Each row was made from one small tree. Brackets hold a mark, then the marks that hang from it, in alphabetical order. Every link used is in the known rows. Write each row's tree.
In the rows, 128 means zero.
Known rows
(N (J H)): [148 181  84 104  91 131 135 144 116 112 159 125 124 137 147 124 113 138
 107 107 169 200 146 133 156 103 153 122]
(G (B (H (E R) (J N)))): [143 131 126 158 145 116 140 110  88 159 102 102 129 110  81 140 127 106
 174 151 132 102  68 136  97 167  82 120]
(H J): [139 140 115 126 116 124 136 113 164 132 112 134 133 148 112 114 100 127
 126 129 145 139 135 137 134 105  75 117]
(R (E H) Q): [124 151 149  86 147 133 136 112 155 118 150 100 129 130  93 106  62 160
  34 118 125 161 170 105 114 119 250 121]
(M (Z (H E))): [128 185 121  98 103 121 114 172  90 119 129 123 111 124 154 141 149 119
 109 115 176  94 150 137 128 141 121 110]
(Q (R (E H))): [128 218 131 102 194 113 137 125 173 127 149 127 139 155 148 114 108 143
  41 115 131 171 143 109 164 122 183 107]
(B (H E (J N))): [131 132  86 168 121 129 130 118  91 145 123 125 131 131 161 117  86 116
 172 139 152 127  89 138 107 143 110 139]
(H B (E (R Q)) J): [111  67 154 103 136 140 125 119 166 128 112 134 117 108  53 140 163 124
 138 133  98  86 153 112 118 132 139 130]
(J H): [154 166 126 102  92 128 133 130 113 131 148 108 133 149 133 118 124 164
 101 121 157 163 144 138 141  95 167 107]
(J (H E) N): [132 176 159 144 103 124 126 136  66 145 159  99 136 140 170 127 111 169
 132 119 178 155 115 122  91 109 193 139]
(J (H B (E (R Q))) N): [123 109 208 111 142 139 121 139  79 131 161 108 125 114  96 142 155 172
 121 130 102 129 140 119 104 115 252 134]
(B G (H J)): [148  91  49 161  91 133 140  99 139 131 104 146 133 144 156 108 114 109
 164 130 108 133 111 144 153 115  21 126]
(Q (R (E (H (B G) J)))): [107 166 108 147 181 118 116 121 214 122 127 171 149 145 162 111  99 109
  96 124  87 193 137 112 157 108  71 128]
(Z (H E (J N)) M): [ 97 226 138 105 145 118 109 154 119 133 132 123 105 145 181 131  83 137
 140 157 162 128  89 158  82 162 105 147]
(N (J (H (B G) (E R)))): [124 102 105 139 107 137 126 145 100 103 159 144 120 114 169 147 172 124
 160  91 115 128 141 105 179 119 136 150]
(Z (H (E R))): [123 143 157  95 135 119 139 145 113 120 138 120  97 122 141 148 184 145
 111 116 148  57 129 120 144 168 179 116]
(B G (H E J)): [131  93  47 166  83 131 129 103 120 135 108 135 127 131 180 120 123 112
 189 124 134  95 109 123 144 139  22 132]
(Z (H E J) M): [ 98 217  96  67 114 115 110 153 150 125 124 119  94 145 160 132 110 137
 132 151 167 101 111 150 122 157  87 136]
(R E): [147 168 130 129 158 127 140 118 140 129 120  98 123 162 163 109 101 159
  66 107 165 149 160 120 166 119 170 101]
(R E Q): [143 142 147 119 159 137 136 107 150 133 115  83 121 142 118 109 105 168
  48 115 143 163 172 115 133 114 212 102]
(E (H (J N)) R): [113 123 184 122 157 117 145 117 118 127 146 146 132 129  84 124  80 124
 121 143 103 113  96 124  88 124 159 138]
(E H (R Q)): [129  90 181  61 134 132 154 116 138 118 156 128 127 105  44 130 133 156
  60 125  77  91 142 109 109 117 234 131]
(X (G (B H))): [174 118 116 161 123 121 129 117 116 125 107  90 166 136  81 117 148 102
 106 159 146 157 119 157 112 133  97  98]
(X (G B)): [158 132 169 163 127 114 127 121 144 121 109  92 169 140  69 122 143 113
  94 148 158 160 131 135  74 121 110  95]
(M (Z (H B (E R) J))): [108 134 132  93 135 127 103 177 119 110 101 150  93 116  97 153 175  83
 149 137 131  75 144 143 160 153  84 113]
(B G (H (E R) (J N))): [131  75 114 188 131 129 140 107  74 140 113 138 116 124 167 132 142 124
 197 131 102  69  75 118 132 149  56 135]
(Z (H B)): [130 146 137 104 140 127 126 150 172 114 137 155 134 134 142 125 141 125
  80 128 131 179 150 163 151 127 173 125]
(H B (E R)): [125  81 166 123 158 132 140 137 137 126 137 137 128 121 125 141 174 127
 123 113 120  81 143 119 168 131 177 124]
(R Q): [148 117 149 101 116 136 143 113 161 132 132 110 136 128  93 120 142 157
  73 120 117 144 155 126 106 104 186 119]

Write each row's tree
[127  65 161 120 101 141 119 128 105 125 144 120 124 112 111 142 196 169
 137 114  84 101 157 100 133 111 163 130]	(J (H (B G) (E (R Q))))
[127 162  81 111 103 133 117 156 113 109 170 137 130 117 147 133 116 110
 132 101 168 195 161 127 162 117 178 149]	(N (J (H B E)))
[126 198 145 128 127 121 112 164 100 125 105 142 121 136 134 128 103 105
 125 147 152 167 118 165  81 121  71 119]	(M (Z (H (J N))))
[128 118 157 178 103 135 114 134  85 131 159 132 155 132 199 127 117 156
 152 118 132 181 118 123 106  97 146 157]	(J (H (B G) E) N)
[108 133  99 139  88 130  94 167 135 111 101 165 124 121 159 139 135  82
 166 125 137 126 146 143 126 132  14 137]	(M (Z (H (B G) E J)))
[109  84 180 159 177 127 130 128 128 134 124 147 132 124 121 136 127 108
 159 133 118 112 110 127 118 131 131 144]	(H B (E R) (J N))
[130  73  94 102 110 134 139 108 118 136 106 108  97 108  70 137 173 121
 154 137 107  50 126 116 146 159 120 115]	(B (H (E (R Q)) J))
[132  85 177 102 128 133 146 115 120 141 130 102 111 109  90 145 179 161
 108 113 113  35 151  95 114 136 207 117]	(H (E (R Q)))
[130 120 156 163 156 133 126 125 159 130 117 157 158 142 129 110  81 106
 132 145 127 204 114 156 103  96 122 143]	(H B (J N))
[130 128 197 111 120 132 131 129  54 141 155  87 110 115  99 144 160 185
 122 129 124 102 124 105  78 117 248 122]	(J (H (E (R Q))) N)
[108  32 160 117 126 138 130 106 176 112 133 172 136 107  55 127 124 118
 118 133  37 114 140 111 114 109 125 147]	(E (H (B G) J) (R Q))
[142  98 102  98 114 124 132 101 121 156  90  82 113  87  20 144 160 113
 150 150 105  74 115 119 106 166  95 105]	(G (B (H (E (R Q)) J)))
[120 112 138 118 126 124 142 119 127 137 112 124 106 131 109 139 151 130
 159 122 140  49 124 111 140 148 101 117]	(H (E R) J)
[132  58  79 151 116 131 141 106 105 136 105 133 108 134 145 133 166 122
 192 124 104  39 100 112 173 149  30 121]	(B G (H (E R) J))
[108  81 136 210 130 132 119 118 143 132 121 161 162 129 181 119  89 118
 178 125 121 156 110 122  89 110  76 164]	(H (B G) E (J N))
[118 144 138 165 119 122 128 117 115 142 125 127 134 134 149 123  77 139
 159 129 166 136 106 122  67 125 111 143]	(H E (J N))
[108  78 190 142 166 134 125 121 136 135 123 133 130 108  74 139 138 128
 145 140  98 112 125 118  79 132 177 144]	(H B (E (R Q)) (J N))
[107 192 134  68 152 129 109 170 155 118 146 139 117 143 187 135 136 141
  96 138 138 129 141 162 158 156 163 143]	(Z (H B E) M)
[127  77 112 171 110 133 127 112 186 122 109 174 154 144 150 113 113 117
 147 125 106 174 136 140 143  99  40 135]	(H (B G) J)
[106 119 144 187 179 129 121 117 151 109 137 156 155 152 155 100  14 113
 108 131 108 214 121 121 109 110 127 157]	(R (E (H (B G) (J N))))
[105 160 108 105 130 128 104 149 197 114 117 163 118 156 184 123 130 123
 131 157  96 171 116 176 165 122  38 146]	(Z (H (B G) J) M)
[147 145  53 131 102 113 128 108 131 153 101  98 135 114  91 127 106  93
 156 141 158 123 105 135 115 155  51 115]	(G (B (H E J)))
[144 123  82 145  95 138 125 140 142  99 158 155 148 128 186 124 122 122
 130 103 120 227 147 136 172  86 114 149]	(N (J (H (B G))))
[121 114 116  87 110 143 122 149 122 104 164 119 109  98  91 151 171 125
 122 111 116 138 167 109 149 125 232 138]	(N (J (H B (E (R Q)))))
[150  91  96 112 135 133 151 123  85 137 132 116 111 123 134 137 185 132
 138 117 124  40 122 122 190 153 151 114]	(B (H (E R)))
[107 203 117 105 200 118 118 127 214 124 126 158 140 148 126 113  95  99
  71 127 113 207 148 125 170 121 153 118]	(Q (R (E (H B J))))
[147  61  93 151 119 133 150 111  83 135 130 126 116 124 171 135 192 139
 160 106  97  37 109 111 180 141 100 125]	(B G (H (E R)))
[145 161  94 164 119 114 128 109 102 163 105 100 147 112 106 122  82  99
 164 150 156 150  79 140  71 151  66 132]	(G (B (H E (J N))))
[143 113 128 139  93 137 122 133 129 122 148 145 152 144 160 118 149 153
 124 114 110 184 146 139 159  78 116 133]	(J (H (B G)))
[105 163 101 105 111 125  92 176 143 112 109 157 113 122 123 139 131  84
 145 137 159 127 155 154 132 137  70 125]	(M (Z (H B E J)))
[164 145  78 132 111 121 138 113 110 155 118  95 146 110 116 128 122 112
 122 129 155 115 112 134 128 154 107 114]	(G (B (H E)))
[116 113 172 146 151 120 137 121 102 144 119 127 119 129 121 136 124 134
 161 127 143  80  92 110  92 144 122 136]	(H (E R) (J N))
